Each row was made from one walk, in order. Every step used is in the known rows, and no mark comes twice. Write each row's walk.
In the rows, zero is written as 128.
Known rows
kekar-fiso-gokad-dakod: [ 93 144 126 172 128 113  97 129  90 141 194  92  92 102 168 151 101 143
 126 154 156 137 166 150 176  81 121 132 167 123 136 138 123 167 155 116
 158 199]
gamuvaz-kekar-kalu-gokad: [124 116 110 128 107  71 153 136 160 132 122 138 125 163 101 113 111 107
  95  98 170 106 145 133 106 144 163 116 169 103 131 113 131 170 119 154
 135 122]
kekar-kalu-sope-totariv-gokad-liduf: [189 128 102 136 107 115  94 184 204 156 137 115 101 171 134 193 154  88
  95  97  58 137 102 139  84 116 127  89 133  92  98 112 153 151 108  86
 129 142]
totariv-gokad-degeki-kekar: [ 96 123 136 123 106 134 133 127 141 173 135 150 130 159 146 119 163  83
 155 143  99 106 100 142 133 127 152 117 100 104  85 139 129 143 118 162
  89 131]
liduf-gokad-totariv: [ 83 160 122 106 139 125 147 124 117 109 150   8 153 146 133 108 135 144
 116  48 150 159 158  95 136 123 157  97 156 146 119 129  81 115 126 143
 141 138]
kekar-liduf: [163 111  93 143 142 143  81 101 120 160 156 150 121 131 125  91 138 111
  99 101  98 131 124 111 133 104 112 109 138 108 165 136 112 118 145 121
 158 172]
kekar-fiso-gokad-liduf: [137 129 103 112 169 114  50 165 154 170 169  92 103 128 152 182 108 139
 108 153 131 183 126 154 154 115 101 126 132  77 151 125 145 143 159 111
 119 216]
degeki-kekar: [126 117 140 101 103 139 146 128 152 169 127 146 151 132 161 120 117 103
 138 143 132 134  96 100 145 102 146 149 117  76 101 134 114 110 124 137
 132 135]
degeki-kekar-liduf-gokad: [108 108 158 109 135 137 118 100 144 177 172  97 174 143 108  49 101 105
  94  97 110 152 105  55 158 103 120 100 139  81 134 151 141 120 134 129
 177 194]
kalu-sope-totariv-gokad: [169 129 148 149  84 116 169 170 170 158 109 101 122 172 152 134 190  88
 117 127  60 101 122 157 114  97 105  84 144 114  92 124 164 128  80  99
 124 111]
fiso-gokad-liduf: [144 125  98 106 160 115  51 159 152 160 149  95 104 109 146 173 111 151
 109 124 109 175 122 131 151 108 116 136 119  98 126 132 159 151 160  98
 108 202]
liduf-gokad-degeki-kekar: [ 71 124 144 114 135 136 149 116 136 158 144  97 135 145 117 111 107 102
 134 119 126 134  93 122 152 133 156 123 118 101  93 138 131 142 127 179
 113 145]
kalu-sope: [130 135  99 151 107 133 151 174 168 107 109 103 111 132 147 169 140 123
  97  92 118 109 125 162 125 113 145 117 138 114 125 114 114 132 103 135
 129  97]
degeki-gokad: [135 116 180 122  88 148 129 138 140 204 145 142 131 152 118 134 120 111
 140 108 140 110 107 105 120  85  95 133 118 116  92 125 133 166 121 139
 111 125]
kekar-gamuvaz: [123  93 120 142 116 124 131 165 102  96 144 149 122 177 143 124 131 118
 125 125 155 120 116 136 110 133 133 109 142  97 139 133 177 141 110 124
 135 159]
kalu-sope-totariv-gokad-gamuvaz: [124  97 144 163  93 111 158 160 123 114 131 116  84 170 162 204 200 146
 111 133  72 110 162 174 138  62 106  95 154 147  80 118 174  99 100  95
 145 104]
kalu-gokad-totariv: [100 160  87 115 116  87 161 114 119 116 115  34 122 154 155 129 139 145
 112  46 193 148 169 127 131 119 179 127 162 128 115 118  57 117 121 157
 129 114]
gamuvaz-kekar-liduf-gokad-degeki: [103 132 106 145 167 128 101 115  99 144 168  89 112 143  69  86 128 118
 110  88  90 113 107 155 141 154 128  80 133 147 141 145 133 165 143 186
 112 175]
totariv-gokad-degeki: [ 97 132 125 152 131 122 111 123 106 134 139 138 103 164 115 126 188  99
 151 129  79  99 130 181 104 155 132  94 106 166 102 137 152 165 128 160
  77 127]
totariv-sope: [138 123 150 175 131 126 117 147 120 127 116  92 116 146 138 122 126 106
 106 111 123  63 102 131 133 148 125 119 112 109 117 155 120  60 116 142
  98 132]
sope-totariv: [179 128 130 130 128 119 167 131 131 153 113  87 102 130 125 150 118 117
 124 132 120 131 107 145 134  97 101 122 152 114 121 120 147 108 107 115
 134 118]
kekar-mases: [101 134 140 119 138  87 128 146 106 122 130 148 144 138 151 126 128 115
 121 143 134 158 143 104  96 118 147 142 149 103 149 108 169 123 163 130
 123 137]
fiso-gokad-gamuvaz: [ 78  93 121 139 141 112 112 136  83 102 167 119  85 117 160 196 162 184
 116 147 118 140 185 157 182  66 104 139 155 152 119 124 189 106 147 104
 144 157]
liduf-gokad: [ 84 122 181 118 142 119 146 124 135 119 151  68 164 140  93  79 101 126
 110 107 130 152 131  85 137 140 122 103 143 128 119 143 160 142 122 134
 151 159]
degeki-gokad-kalu-sope: [156 112 119 154  94 139 144 195 161 129 163 140 114 150 158 210 147 136
  84  75 114 108  87 147 104  87 119 113 126  76  93 101  86 165  93 137
 114 125]
kalu-gokad-degeki-kekar: [ 85 116 117 116 114 105 158 111 134 161 114 115 108 149 133 128 115 100
 131 116 167 134 104 143 146 126 175 144 121  88  89 134 113 136 126 191
 104 125]
degeki-gokad-kalu: [158  99 152 132 117 136 119 155 130 152 199 174 134 148 139 179 140 145
 115 106 121 126  90 110 101  91  94 124 111  81  89 112  95 167 103 125
 109 162]
degeki-gokad-gamuvaz-kekar-kalu: [136 107 120 144  97 130 111 165 135 140 159 201 112 162 103 182 147 120
 113 115 107  73 139 133 112  95 121 102 158 132 121 100 138 163 130 137
 141 116]
sope-totariv-gokad-kalu-kekar-mases: [180 134 118 122 112  65 137 170 128  97 159 116 146 175 172 126 129 113
  92 147 121 122 139 116  79 108 137 115 145  73 117 107 175 136 164 109
 135 134]
kekar-kalu-sope-totariv: [186 130  87 156 110 128 181 164 172 126 112 104  91 150 129 191 132  90
  83  84  99 105 113 161 107 100 126 104 175  97 134  95 142 120  93 113
 150  89]
gamuvaz-kekar-kalu: [155 133  89 133 118 125 110 163 155 129 143 181 132 146 102 125 131  96
 113 118 105  79 125 132  99 148 142 103 155 119 153 109 127 165 131 134
 138 122]
gokad-kalu-kekar: [190 133  80 133 118 114 118 150 141  73 170  93 137 145 150 142  98 151
  88 114 154  91 135 143 115 132 138 118 110  92  99 119 109 143 150 123
 144 125]
totariv-gokad-kalu-kekar-fiso: [163 143 122 140 116 107 113 166 151 115 192  97 143 191 160 127 131 113
  98 174 151 107 137 168 112 140 111  85 131  65 134 117 100 140 132 131
 150 145]
gamuvaz-kekar-fiso-gokad: [122 141 122 122 153 110 104 180 124 175 158 103 126 133 160 112 136 139
 129 201 132 121 146 175 183 110  87 116 158  93 170 129 150 142 138 130
 117 197]
sope-totariv-gokad: [165 124 166 131 102 114 152 140 145 166 119 111 135 171 144 108 176  95
 138 148  67 114 126 135 115 107  93  94 135 122  96 135 171 127  90  94
 122 130]
gamuvaz-kekar: [155 142 116 120 117 120 125 169 133 151 116 140 136 128 128 101 128 140
 140 155 116  82 105 157 149 131 131 116 133 129 128 133 107 156 125 146
 109 136]
gokad-totariv: [121 166  78 120 126 130 133 129 108 114 130  65 129 139 163 145 154 143
 128  67 148 139 151 128 132 114 159 114 144 142 128 119  59 107 131 145
 131 114]
gamuvaz-kekar-fiso: [139 154 134 131 138 119 123 175 136 168 135 124 135 154 138 115 126 121
 134 192 149 104 111 187 156 140 104 106 157  95 165 123  93 146 123 163
 121 153]
liduf-gokad-degeki: [ 68 131 138 141 165 121 131 110 103 115 149  66 109 144  79 115 118 121
 123 101 117 132 120 152 128 165 142  99 123 162 119 138 151 162 136 179
 102 144]

Write each row's walk
[128 126 121 135  94 132 165 150 157 175 119 114 109 167 155 152 165  78
 137 126  83 102  86 171 135 107 145 110 118  89  78 128 135 130  98 158
  95 113]
kalu-sope-totariv-gokad-degeki-kekar
[115 105 154 130 158 117 133 141 124  96 201 104 157 135 117 140 126 153
  90 105 112 157 107 100 112 134 123 100 127  96 111 129 116 151 111 123
 140 187]
liduf-gokad-kalu
[155 115  95 138  95 113 132 175 117  70 144 109 125 192 147 104  98 118
 107 117 188  86 133 150 116 134 147 106 138  87 128 134 177 141 136 122
 150 135]
kalu-kekar-gamuvaz
[ 82 121  85 155 142  88 137 103 122 110 132 122  71 162  83 155 125 102
 103  77 158 122 143 176  92 166 168 114 143 139 130 109 143 171 136 192
 110 115]
kekar-kalu-gokad-degeki
[121 124 160 144 112 126 117 178 121 182 162 137 109 163 138 163 143 143
 133 190 153 105 123 189 163  92  87 109 161 107 136 114  97 139 124 162
 128 144]
degeki-gokad-gamuvaz-kekar-fiso
[116 130 128 144 134 114 116 174 113 144 150 128 111 157 145 157 145 151
 126 197 146 113 137 198 165 115 105 103 161 112 152 119 102 122 127 158
 138 142]
gokad-gamuvaz-kekar-fiso
[169  96 108 149 113 142  79 137 107 191 173 174 107 143 123 121 153 143
 108 114  91  87 117 140 161  53  88 103 144 123 133 135 110 137 144 138
 146 169]
degeki-gokad-gamuvaz-kekar-liduf
[114 129 148 143 117 111 113 179 124 157 152 142 122 176 150 140 174 134
 134 206 120 106 141 195 154 111  95  89 156 119 142 127 112 128 121 147
 131 146]
totariv-gokad-gamuvaz-kekar-fiso
[193 112 103 156 137 124 168 158 153 129 162  68 105 142 139 170 131 122
  61  74  86 136  88 144 126  83 102  87 167  70 126 112 119 123  87 112
 156 147]
kekar-liduf-gokad-kalu-sope-totariv
[ 70  98 130 143 148 111 107 141  88 118 177 112  83 134 167 201 158 171
 111 174 129 154 190 177 188  72  90 128 169 130 145 114 172 101 148 114
 151 168]
kekar-fiso-gokad-gamuvaz
[135 151 122 167 141 125 109 147 106 145 143  18 146 157 137  75 138 119
  88  49 112  64 113 109 157 137 137  81 140 110 130 164  65  57 122 159
 114 165]
gamuvaz-kekar-liduf-gokad-totariv-sope
[104 150 143 162 141 123 133 142 109 113 130   4 139 158 142 108 130 124
  98  48 135  88 127 101 144 148 148  99 135 122 108 152  87  53 120 157
 106 142]
liduf-gokad-totariv-sope
[128 114 117 137 115 113 123 169 102 125 133 151 107 130 135 159 149 176
 132 159 115  86 133 179 167 101 126 115 146 153 112 124 117 125 129 140
 121 124]
gokad-gamuvaz-kekar
[144 104 138 139 123 114 111 152 131 114 189 169 152 159 157 147 192 136
 117 135  75 126 111 123  86 127 111  95 106 105  97 125 116 153 102 102
 114 173]
totariv-gokad-kalu
[135 152 109 169 130 129 121 147 104 116 119  40 123 153 164 135 149 123
 108  61 134  78 126 127 139 136 151 113 126 122 119 145  65  45 120 156
  93 122]
gokad-totariv-sope
[142 125 129 121 135 123 108 107 143 130 179  52 159 153  90  40  81 119
  72  84 129 125 140  79 145 123 119  87 144 106 136 150 151 132 153 126
 183 173]
kalu-kekar-liduf-gokad
[100 125 146  98 116  94 142 146 122 154 128 168 159 141 171 121 119  96
 129 157 141 163 113  80 109 104 163 158 139  63 131 115 153 110 162 139
 128 143]
degeki-kekar-mases
[178 122  83 162 104 119 176 189 157 116 114 110  73 149 134 216 146 119
  82  99  91  87 123 187 128  82 121  93 189 110 123  93 144 111  93 117
 147  84]
gokad-gamuvaz-kekar-kalu-sope-totariv
[156 117  92 158 130 126 129 187 159 107 178 106 135 141 136 148 140 143
  57  74  87 111  90 142 128 116 130  74 146  73 126 122  87 161 101 136
 139 170]
gamuvaz-kekar-liduf-gokad-kalu-sope
[108 110 120 139 124 116 120 159 134  99 167 158 128 156  95 151 137 125
  98 112 103  97 152 126 118 124 136  85 172 140 137 111 158 150 133 128
 160 132]
liduf-gokad-gamuvaz-kekar-kalu
[ 69 123 127 113 125  68 150 131 111 149 122 138 126 155 155 128 117  92
 125 136 166 164 121 116 105 121 178 155 145  73 122 115 152 136 165 184
 102 135]
kalu-gokad-degeki-kekar-mases
[129 131  97 173 122 122 146 149 142 132 129 121  76 179 108 167 189  71
 117  97  54  83 124 200  87 139 132  74 136 145 110 112 163 164 111 151
  94 102]
kekar-kalu-sope-totariv-gokad-degeki
[110 132 149 118 122 131 136 144 153 183 148 133 143 158 162 129 115  89
 130 187 166 145 105 143 150 117 122 125 143  53 146 119  96 110 122 156
 144 150]
degeki-kekar-fiso
[130 103  73 131 146 149  78  97 112 196 178 152 109 128 140 102 140  97
 113 110  94 124 108 130 164  85 121 124 127  80 149 143 132 121 155 147
 127 198]
fiso-gokad-degeki-kekar-liduf
[109 112 155 125 154 129 107  97 131 151 180  86 155 141  86  55 108 119
  86  84 105 148 125  75 140 122 109  86 147 111 147 147 147 129 136 125
 170 193]
kekar-liduf-gokad
[157  95  75 137 118 105 114 193 107  59 190 117 124 187 172 132 116 143
  92 119 169  98 134 156 124 119 129 106 135  64 129 133 190 156 132 107
 144 188]
fiso-gokad-kalu-kekar-gamuvaz
[164 122 140 111 114 139  63 161 169 203 150 130 110 147 117 182 100 124
 121 102 131 154  83 105 119  93 109 132 106  91  86 123 120 173 137 121
 105 165]
degeki-gokad-liduf
[112 111 125 132 113  80 140 155 110 124 117 127 102 138 132 150 138 176
 119 141 154  94 151 172 170  96 140 125 159 141 102 131 121 135 122 153
 124 126]
kalu-gokad-gamuvaz-kekar
[144 134 128 193  70 115 140 142 137 128 158 126  95 146 154 169 141  95
 110  91  90  92 146 138 101  84 143  91 167 138  84 126 137 176 110  95
 165 124]
kekar-kalu-sope-totariv-gokad-dakod
[199 125 111 124  92 125 118 158 149 120 181 107 139 165 142 150  93 136
  94 103 161  84 120 125 116 100 118 122 105  77  82 118 107 166 146 129
 133 125]
degeki-gokad-kalu-kekar
[124 108  87 140 126 116 101 168 126 113 163 179 105 145 122 174 156 135
 105 134  93  85 170 152 136 108 124 109 169 136 148 104 170 148 147 114
 144 142]
fiso-gokad-gamuvaz-kekar-kalu
[115 148 114 166 123  92 145 133 112 116 105  21 115 160 159 121 137 120
  93  46 173  89 137 128 144 140 164 119 141 110 108 146  64  53 118 165
  98 121]
kalu-gokad-totariv-sope
[106 136 154 178  81 115 109 121 106 131 164 138 122 132 149 120 141 122
 141 125 110 101 155 119 121 104 148 107 134 158  73 150 121 177 130 102
 149 151]
totariv-gokad-dakod
[ 81 128 102 148 145  86 143 105 108 117 118  91  74 150 100 138 126 123
 120  96 165 125 129 184 123 156 161 126 134 145 113 128 125 158 134 200
  93 119]
kalu-gokad-degeki
[162 109  95 138 122 146 109  98 128 209 157 150 114 159 133  95 164  68
 119 111  67 111  88 131 138  84 113  97 127  83 125 141 130 115 131 140
 133 170]
sope-totariv-gokad-degeki-kekar-liduf
[131 120 145 121 146 126 104 124 133 165 168  95 163 138  86  37 113 124
  99 105  94 125 110  93 151 126 113  82 149 115 147 151 134 144 131 138
 157 195]
gamuvaz-kekar-liduf-gokad
[100 135 114 165 118 114 100 120  84 128 175 105  95  85 163 144 102 157
 131 123 140 123 166 130 168  80 134 141 154 148 110 141 146 175 157 104
 151 189]
fiso-gokad-dakod
[106 155  97 119 145 135 119 104 109 130 169  29 152 147 131  89 138 136
  98  31 128 160 150  87 140 108 147  87 162 127 143 133  72 109 139 141
 161 166]
kekar-liduf-gokad-totariv
[197 119  92 157 122 119 180 176 154 121 134  92  91 134 160 212 140 129
  86 101 102 120  87 174 118  91 112 106 160  78 111 104 113 125  83 118
 133 115]
gokad-kalu-sope-totariv
[ 84 127 125 111 135  97 132 141 105 148 130 160 130 143 161 135 125  94
 133 146 134 156 108 120 108 117 171 150 132  80 132 113 159 127 168 170
 101 135]
gokad-degeki-kekar-mases
[ 87 125 115 152 176 132 101  94  97 134 173  85 106 144  74  94 124 114
 102  80  94 133 113 139 135 150 129  84 133 147 143 142 143 153 149 177
 124 173]
kekar-liduf-gokad-degeki
[138 147 142 164 106 138 118 153 112 164 131  56 123 166 159 137 144 111
 117  50 145  66 110 117 135 106 125 112 121 111  94 141  66  68 114 161
  83 122]
degeki-gokad-totariv-sope
[152 125 130 119 120 113  56 156 171 157 145 131 126 158 133 153 150 119
 122 133  78 149 111 120 106 130 125 105 101 112  92 140 140 155 131  94
 108 169]
totariv-gokad-liduf
[118  91 162 152 104 105 139 134 107 121 142 127  90 165 153 183 197 146
 127 149  74 122 164 157 141  68  98 101 149 157  82 126 179  96 110  92
 146 114]
sope-totariv-gokad-gamuvaz
[187 122  77 139 132 137  79 128 124 175 153 168 131 130 118  70 139 123
 105 118  86  99 105 137 154 104 109  99 139 108 164 141  96 141 141 136
 140 176]
gamuvaz-kekar-liduf
[184 137 105 149 112 126 186 165 158 135  97  74  86 137 144 185 130 114
 100 100 109 113 103 171 136  89 115 112 162 102 119 109 131 109  88 120
 134  91]
kalu-sope-totariv
[134 112 107 135 107 131 142 128 160 161 150 170 116 181 118 153 154  44
 120 111  82 101 113 129  90 126 144  97 141  90 117 108 159 145 118 137
 132 114]
sope-totariv-gokad-degeki-kekar-kalu
[ 96 131 156 138 138 110 125 172 115 141 163 102 124 165 126 138 128 147
 121 190 141 126 134 179 169 121 102  89 170 115 149 122 113 124 125 160
 146 158]
liduf-gokad-gamuvaz-kekar-fiso
[ 97 171  78 114 153 124 113 147 104 144 167  33 124 141 191 147 161 146
 123 105 153 160 176 155 172  98 125 117 168 115 163 113  86 107 142 139
 130 167]
kekar-fiso-gokad-totariv
[ 55  96 176 136 138 112 137 124  98  89 164  91 113 136 113 168 129 169
 103 119 123 155 165 119 157 101 126 107 157 160  98 131 169 104 131 123
 163 136]
liduf-gokad-gamuvaz
[ 74 137 154 126 146 127 135 132 140 179 160  90 131 167 129 122 110  82
 129 167 159 148 101 155 152 143 128 109 141  74 141 128 111 125 128 191
 128 158]
liduf-gokad-degeki-kekar-fiso
[121  92 134 168  91 110 151 159 136 105 144 140  83 177 149 216 202 120
  98 115  62 106 172 161 115  70 115  87 169 142  94 106 184 102 100  91
 157  98]
kekar-kalu-sope-totariv-gokad-gamuvaz
[147 116 107 164 100 120 137 193 167  92 159 142 128 156 175 187 189 129
  86  95  72 103 109 159  97 118 133  91 122  88 100 112 105 152  86 111
 113 132]
totariv-gokad-kalu-sope
